Known rows, with every way that one mark hangs from another:
{V {R J}}: 2.9, 11.2, 3.6, 10.6, 10.7, 3.0, -2.1, 15.1, 8.6, -0.6, -3.6, -8.8, 10.2, -0.7, -4.6, -2.7, -0.4, -6.3, 8.3, -8.4
{B S}: 20.0, -5.2, 5.5, 6.5, 1.6, -1.7, -2.3, 2.3, -10.3, -6.2, 0.7, 6.0, -12.8, 8.9, -2.2, 24.0, -5.4, 8.7, 15.5, -3.4
{R J {V B {U G}}}: -49.7, 3.6, -1.4, -20.0, 10.2, 7.1, -0.5, -5.4, 18.2, 6.0, -26.0, -12.0, 11.2, -13.8, 1.2, -33.2, 6.5, 2.3, 4.5, 9.4
{V B}: -8.9, -1.2, 1.9, 4.1, -15.0, 9.3, -1.7, 2.6, 27.1, -5.9, 1.6, 11.1, -3.8, 5.2, -0.2, -1.0, 3.7, -12.4, 8.9, -5.5
{J {R {V {B S} U}}}: -10.0, -3.4, -2.9, -0.9, -11.0, 7.0, 0.1, -4.3, 26.4, -2.1, -1.3, 5.5, 1.3, 2.5, -6.1, -6.4, -3.2, 10.3, -12.5, 8.3
{J R}: 10.1, 1.6, 2.7, 11.1, -23.5, 4.7, 1.6, 1.0, 19.4, -12.1, 10.6, 6.9, -8.2, 6.8, 0.3, 18.0, -3.7, 5.0, -17.5, -9.3
{H B}: 35.0, -1.8, -1.7, 10.3, -1.8, 0.7, -8.1, 9.9, 2.2, -18.3, 12.1, 8.5, -7.2, 9.8, 11.2, 5.7, 9.6, 5.3, -7.1, -17.5
{X {B V}}: 27.6, -9.6, -2.3, -16.0, 2.9, -2.6, 4.2, 3.0, -12.6, -11.2, 11.8, 0.2, -18.5, -1.5, 4.5, 24.1, -4.2, 6.3, -2.9, -15.3
{U {V R}}: 7.4, 2.3, 1.6, 14.0, 6.8, -11.6, 6.7, 1.7, 2.7, 9.4, 0.9, 7.1, 0.7, 9.8, -1.5, 8.5, 7.8, -11.6, -2.1, -12.5
{U G {V {B S X}}}: -17.0, -1.0, 6.8, 3.6, 2.5, -4.2, 12.1, -20.0, -1.4, 14.4, -12.0, 13.3, -9.8, 5.2, 5.9, 13.7, 4.3, 8.6, 12.6, 15.8
{J {R {V {B S}}}}: 0.3, -4.1, -1.3, 5.7, -13.7, 7.5, 2.8, -5.5, 34.3, -1.4, -1.1, 8.4, -8.1, 2.0, -4.2, -1.9, -9.3, 14.2, -1.1, 8.2
{V B U}: -23.9, 0.4, -0.5, -7.2, -10.5, 7.7, -5.8, 4.9, 12.0, -8.3, 0.8, 5.9, 11.0, 5.4, -2.8, -6.8, 13.0, -18.9, -9.1, -6.7
{U G {V B R}}: -11.6, 7.5, 5.0, -0.3, 4.5, -4.8, 11.6, -4.5, 4.1, 20.0, -9.5, 12.7, 7.6, 2.1, 3.2, 3.3, 13.3, -12.1, -2.1, 8.3
{B {V U} X}: -2.8, -3.9, -6.7, 3.6, -7.3, 2.9, 2.3, -13.6, -22.9, -7.9, 7.3, -0.4, -8.2, -2.7, -4.6, 15.1, 2.7, 2.1, -10.7, -6.4
{U G}: -7.6, 3.3, 5.8, -5.0, -7.5, -3.4, 2.3, 0.9, -9.0, 0.6, -3.2, 2.4, -4.1, -3.0, 9.8, 10.5, 6.6, 0.8, -7.3, 0.3
{X {B S V} U}: 45.7, -16.8, 2.4, -15.6, -7.1, -7.0, -3.7, 1.3, -24.9, -13.0, 16.8, -5.8, -23.5, 1.6, 2.6, 21.1, -23.3, 11.9, 12.7, -4.7
{B S {V R U}}: 41.3, -1.5, -3.3, -7.2, 13.8, 3.4, 1.3, 1.0, -44.9, 2.3, 2.2, 3.8, 1.8, 1.3, -16.1, 33.0, 1.7, -0.5, -1.6, 0.3
{R {V B}}: -23.0, -6.4, -4.7, 0.7, -4.8, 3.0, 0.1, -2.7, 33.2, 2.3, -7.1, 3.8, -4.6, -4.2, 0.8, -24.2, -0.1, -2.2, 10.1, 2.3
{X B {U V}}: 9.1, -13.2, 4.7, -5.4, -9.7, -19.7, -1.3, 4.7, 3.1, -7.8, 15.5, -7.4, -14.4, 7.8, 12.2, -1.9, -11.7, -1.0, -0.7, -16.1
{V {U G}}: -21.5, 3.5, 2.2, -13.2, -3.5, -5.5, -3.7, 4.0, -18.8, -2.6, -2.6, -2.8, 10.5, -1.0, 5.3, 3.9, 13.9, -6.3, -23.4, -3.6
{R V}: -15.5, -6.4, -4.5, 3.7, -0.1, -6.7, -0.4, -0.3, 17.8, 1.1, -4.9, -2.9, -8.0, -4.7, 3.5, -16.5, -1.0, 3.6, 2.4, -3.7
{X {B S} {U G V}}: 16.3, -12.1, 10.1, -15.6, 0.6, -20.5, 0.4, -0.2, -20.5, 1.3, 5.4, -6.6, -15.2, 5.8, 14.4, 10.9, -14.3, 13.9, 7.2, 5.1
{U G {V R}}: -3.6, 6.7, 4.9, 1.0, 8.7, -13.9, 10.8, -1.6, -11.3, 18.4, -7.6, 6.2, 3.8, 2.2, 5.4, 11.5, 11.7, -6.6, -9.1, 1.5
{J {R {V B {U G}}}}: -25.6, 1.2, -2.6, -7.0, -15.7, 5.4, 2.9, -5.6, 26.2, 1.1, -3.4, 3.8, 5.9, -3.8, 0.3, -13.9, 1.8, 6.4, -23.4, 9.4

Rows:
17.2, -9.1, -4.2, -23.5, 5.1, -4.1, 1.6, 4.8, -20.9, -11.8, 11.3, -4.3, -9.6, -1.4, 2.1, 18.1, 1.2, 2.8, -14.4, -15.8 => {X {B {V U}}}
27.2, -5.7, 2.0, -20.6, -4.7, -8.6, -1.9, 7.5, -26.2, -1.5, 15.4, -11.3, -5.9, -8.5, 8.0, 4.6, -15.5, 0.8, -5.5, 2.3 => {X {B {V R}} {U G}}
-15.6, 10.7, 6.6, -2.8, 11.1, 0.4, 12.0, -5.4, 7.3, 19.3, -17.9, 5.4, 9.4, -1.4, 1.8, -1.3, 11.5, -8.8, 7.1, 7.5 => {U G {V B {R J}}}
1.0, 0.6, 5.4, 11.0, -13.1, -3.4, -1.9, 1.2, 17.8, 2.1, 2.1, -1.4, 2.8, 6.0, -0.8, -13.7, -7.0, -16.8, 13.8, -7.3 => {X {U {V B {R J}}}}
-18.2, 0.7, -2.2, -5.5, -11.6, -1.8, 2.2, -3.7, 13.8, -0.4, -1.8, -1.3, 2.5, -3.7, 1.8, -6.3, 1.3, 11.1, -29.8, 5.0 => {J {R {V {U G}}}}
-35.1, 0.3, -3.1, -9.0, 11.9, -0.6, -2.6, 0.5, 12.2, -1.7, -18.3, -17.6, 5.1, -9.2, -0.8, -25.4, 3.8, 5.1, -0.2, -5.7 => {R J {V U}}
60.9, -1.8, -6.3, 16.7, 15.3, 4.8, -4.0, -2.7, -26.0, -9.0, 11.6, 8.7, -10.8, 5.7, 0.0, 20.5, -2.3, 20.9, 7.2, 1.2 => {H {B S {V R} X}}
-14.1, 11.2, 0.9, -7.5, 9.1, -6.1, -4.8, 15.8, -21.3, 7.1, -1.7, -6.4, 26.3, -2.1, -0.9, -5.7, 13.5, -13.2, -23.8, 2.3 => {V R {U G}}
10.0, 8.5, -2.3, -17.4, 10.5, 6.0, 5.2, -2.0, -35.0, 3.9, -6.8, -4.6, 9.7, -10.9, -8.0, 16.6, 8.9, -7.0, -12.4, -2.7 => {B {V {R J} {U G}}}
-7.5, 10.8, 7.4, -0.8, 14.8, -9.2, 11.8, -3.9, -8.6, 17.4, -15.5, -0.4, 5.3, -1.4, 4.5, 6.2, 10.1, -2.3, -1.2, 1.2 => {U G {V {R J}}}
12.3, 5.4, -3.9, 13.6, 6.3, 7.8, 5.3, -7.6, -9.6, -0.2, 0.8, -5.3, -5.9, -8.0, -7.9, 11.2, -7.2, 4.5, 11.9, -1.5 => {B {V {R J}} X}
31.7, -3.4, -9.6, 5.0, 0.5, 5.3, -5.0, -5.8, -19.5, -18.2, 13.9, 5.4, -7.5, 3.0, 5.0, 10.3, 9.4, 10.5, -16.6, -11.4 => {H {B {V U} X}}
-0.6, 2.5, 1.2, 11.8, 1.6, -2.7, 7.9, 0.4, 18.3, 10.3, -1.5, 13.1, 4.1, 9.4, -4.0, 0.6, 9.4, -18.1, 5.5, -6.3 => {U {V B R}}
21.7, -5.1, -1.7, 22.3, -9.4, -6.2, -9.1, -1.4, 4.9, -15.6, 15.8, 3.0, -11.6, 11.0, 14.8, -8.0, -0.8, 8.8, -2.6, -11.0 => {H {B {X {U V}}}}
23.6, -13.6, 6.5, -6.7, -5.3, -11.6, -11.5, 11.7, -7.8, -13.7, 15.7, -11.1, -15.0, 7.5, 7.9, 2.8, -23.0, 11.1, 13.9, -4.1 => {X {B S} U}
-30.5, -1.5, -1.3, -12.2, 15.6, 8.0, -3.3, -4.8, 17.8, 2.0, -23.4, -8.9, 6.1, -6.1, -6.2, -25.2, -0.2, 7.1, 18.5, 6.4 => {R J {V {B S} U}}
-14.5, 7.3, -0.1, 21.6, -0.6, 8.0, -3.8, 8.4, 28.9, 3.8, 4.9, 3.1, 11.9, 2.9, -4.3, -17.6, -2.7, -10.5, 12.7, 7.3 => {V {B X} R}
-33.7, -7.9, -4.3, 9.8, -13.5, 0.5, -4.2, -6.5, 35.6, 0.2, -1.3, -3.4, -5.9, -5.0, 3.2, -38.8, -11.4, 1.3, 14.3, 9.2 => {R {V {B {X U}}}}
29.6, 4.8, -2.8, -0.8, 5.5, 8.2, 6.2, -0.4, -15.3, -0.6, -1.0, 0.5, -3.9, -6.5, -10.0, 20.1, 0.1, -5.2, 5.4, -10.3 => {B {V {R J}}}
-20.8, -3.0, 5.0, 15.9, -17.6, -13.9, -0.4, -12.5, -0.5, 1.1, 5.0, -4.3, -10.7, 2.3, 10.9, -6.3, -8.5, 3.4, 2.5, 2.5 => {B {X {U G V}}}
35.6, 1.7, -1.1, -14.5, 13.9, 1.5, 3.6, -2.9, -54.4, 8.4, -2.8, 4.7, 4.1, -3.3, -12.4, 32.7, 3.8, 2.9, -5.6, 9.7 => {B S {V R {U G}}}
0.2, -5.5, 8.7, -3.3, -18.6, -8.3, 1.3, -10.9, -3.3, 5.1, -0.9, 6.1, -8.5, 5.4, 6.7, 2.4, -6.0, -4.6, 10.5, 6.2 => {X {U G {V {B S}}}}
15.8, 1.1, -6.1, 16.6, -1.3, 4.1, 4.7, -6.0, -13.3, 0.5, 9.5, 1.4, -7.3, -4.4, -6.5, 14.2, -5.8, 1.6, 3.6, -1.0 => {B {V R} X}
2.4, 1.8, 3.3, 22.5, -3.1, 6.0, -9.3, 6.7, 14.5, 3.0, 7.1, 0.4, 8.0, 6.0, -7.0, -14.8, -16.5, -4.2, 26.3, 16.5 => {V {B S {X U}} R}
18.1, 6.1, -4.9, -9.4, 7.9, 7.8, 2.6, 0.4, -26.6, -2.0, -1.9, -3.5, 7.7, -5.9, -12.2, 14.6, 6.7, -10.2, -8.1, -10.7 => {B {V {R J} U}}
-33.3, -2.1, -4.5, -14.6, 4.4, -8.2, -1.9, -0.6, -2.0, 5.5, -10.9, -7.7, 5.6, -8.3, 4.5, -20.5, 8.0, 2.5, -16.1, 5.0 => {R {V {U G}}}
-3.1, 5.3, -6.2, -0.6, 4.2, 1.4, 3.8, -7.6, -33.4, 5.5, 3.1, -3.4, 7.3, -8.7, -5.1, 10.1, 4.3, -0.2, -14.9, 7.7 => {B {V R {U G}} X}
19.0, -0.6, -3.5, -21.0, 16.9, -0.5, 0.4, 10.7, -19.3, -6.2, 5.7, -11.4, 1.8, -5.3, -2.4, 12.1, -1.2, 1.3, -8.2, -12.1 => {X {B {V {R J} U}}}
-29.8, 16.4, 3.6, -13.6, 12.5, 11.2, -4.1, 11.7, 2.9, 7.8, -14.3, -6.6, 31.8, -5.5, -4.9, -18.8, 13.2, -15.8, -4.7, 8.5 => {V B {R J} {U G}}
-5.4, 11.4, 3.2, 7.3, 6.8, 14.0, -1.4, 12.5, 28.3, 1.7, -6.9, 0.1, 14.6, -0.3, -7.4, -13.4, 0.8, -14.3, 19.1, -2.0 => {V B {R J}}
-14.0, -1.7, -4.5, 1.0, -13.0, -0.3, 0.5, -0.7, 21.2, -4.2, 2.3, -1.5, 0.7, 0.0, -1.5, -7.6, -0.5, 8.1, -26.3, -1.9 => {J {R {V U}}}
36.9, -4.3, -0.5, 20.5, 8.9, 0.9, -9.9, 1.9, -5.8, -15.6, 10.1, 5.7, -12.8, 11.9, 9.1, 9.1, -1.9, 24.3, 8.3, -1.5 => {H {B S X}}
-39.2, 12.1, -0.3, 0.7, 5.2, 4.5, -5.5, 7.1, 2.5, 9.3, -2.7, -2.2, 29.6, -2.7, -1.9, -23.1, 9.4, -12.2, -10.9, 16.7 => {V {B X} R {U G}}
-20.4, -3.7, 2.2, 16.4, -25.4, 6.1, -7.3, -2.2, 29.1, -8.8, 8.7, 3.0, -4.9, 4.4, 2.7, -17.5, -10.0, -8.0, 15.3, 1.5 => {V {B {X U}}}
55.0, -2.8, -1.2, 1.4, 10.1, 4.5, 4.9, -2.1, -33.3, 3.2, 3.3, 9.3, -10.0, 0.8, -13.5, 39.6, -5.5, 4.8, 13.0, 1.5 => {B S {V R}}
-37.1, -6.0, -2.9, 4.3, -12.1, -1.0, -2.3, -8.4, 29.6, 6.0, -5.9, -3.8, -4.0, -8.8, 6.2, -38.4, -9.4, 4.3, 12.5, 16.7 => {R {V {B {X {U G}}}}}
-34.5, -5.9, -5.6, 9.9, -4.3, 1.9, -0.7, -7.1, 36.6, 3.0, -5.9, -0.1, -5.9, -5.4, 2.5, -31.2, -4.3, 4.6, 13.2, 8.9 => {R {V {B X}}}
-7.5, 10.4, 3.6, -4.7, 19.9, 13.9, -7.8, 13.1, 1.5, 3.2, -10.7, -4.0, 25.5, 3.7, -14.7, -7.1, 4.4, -9.2, 12.9, 6.9 => {V {B S} {R J} U}
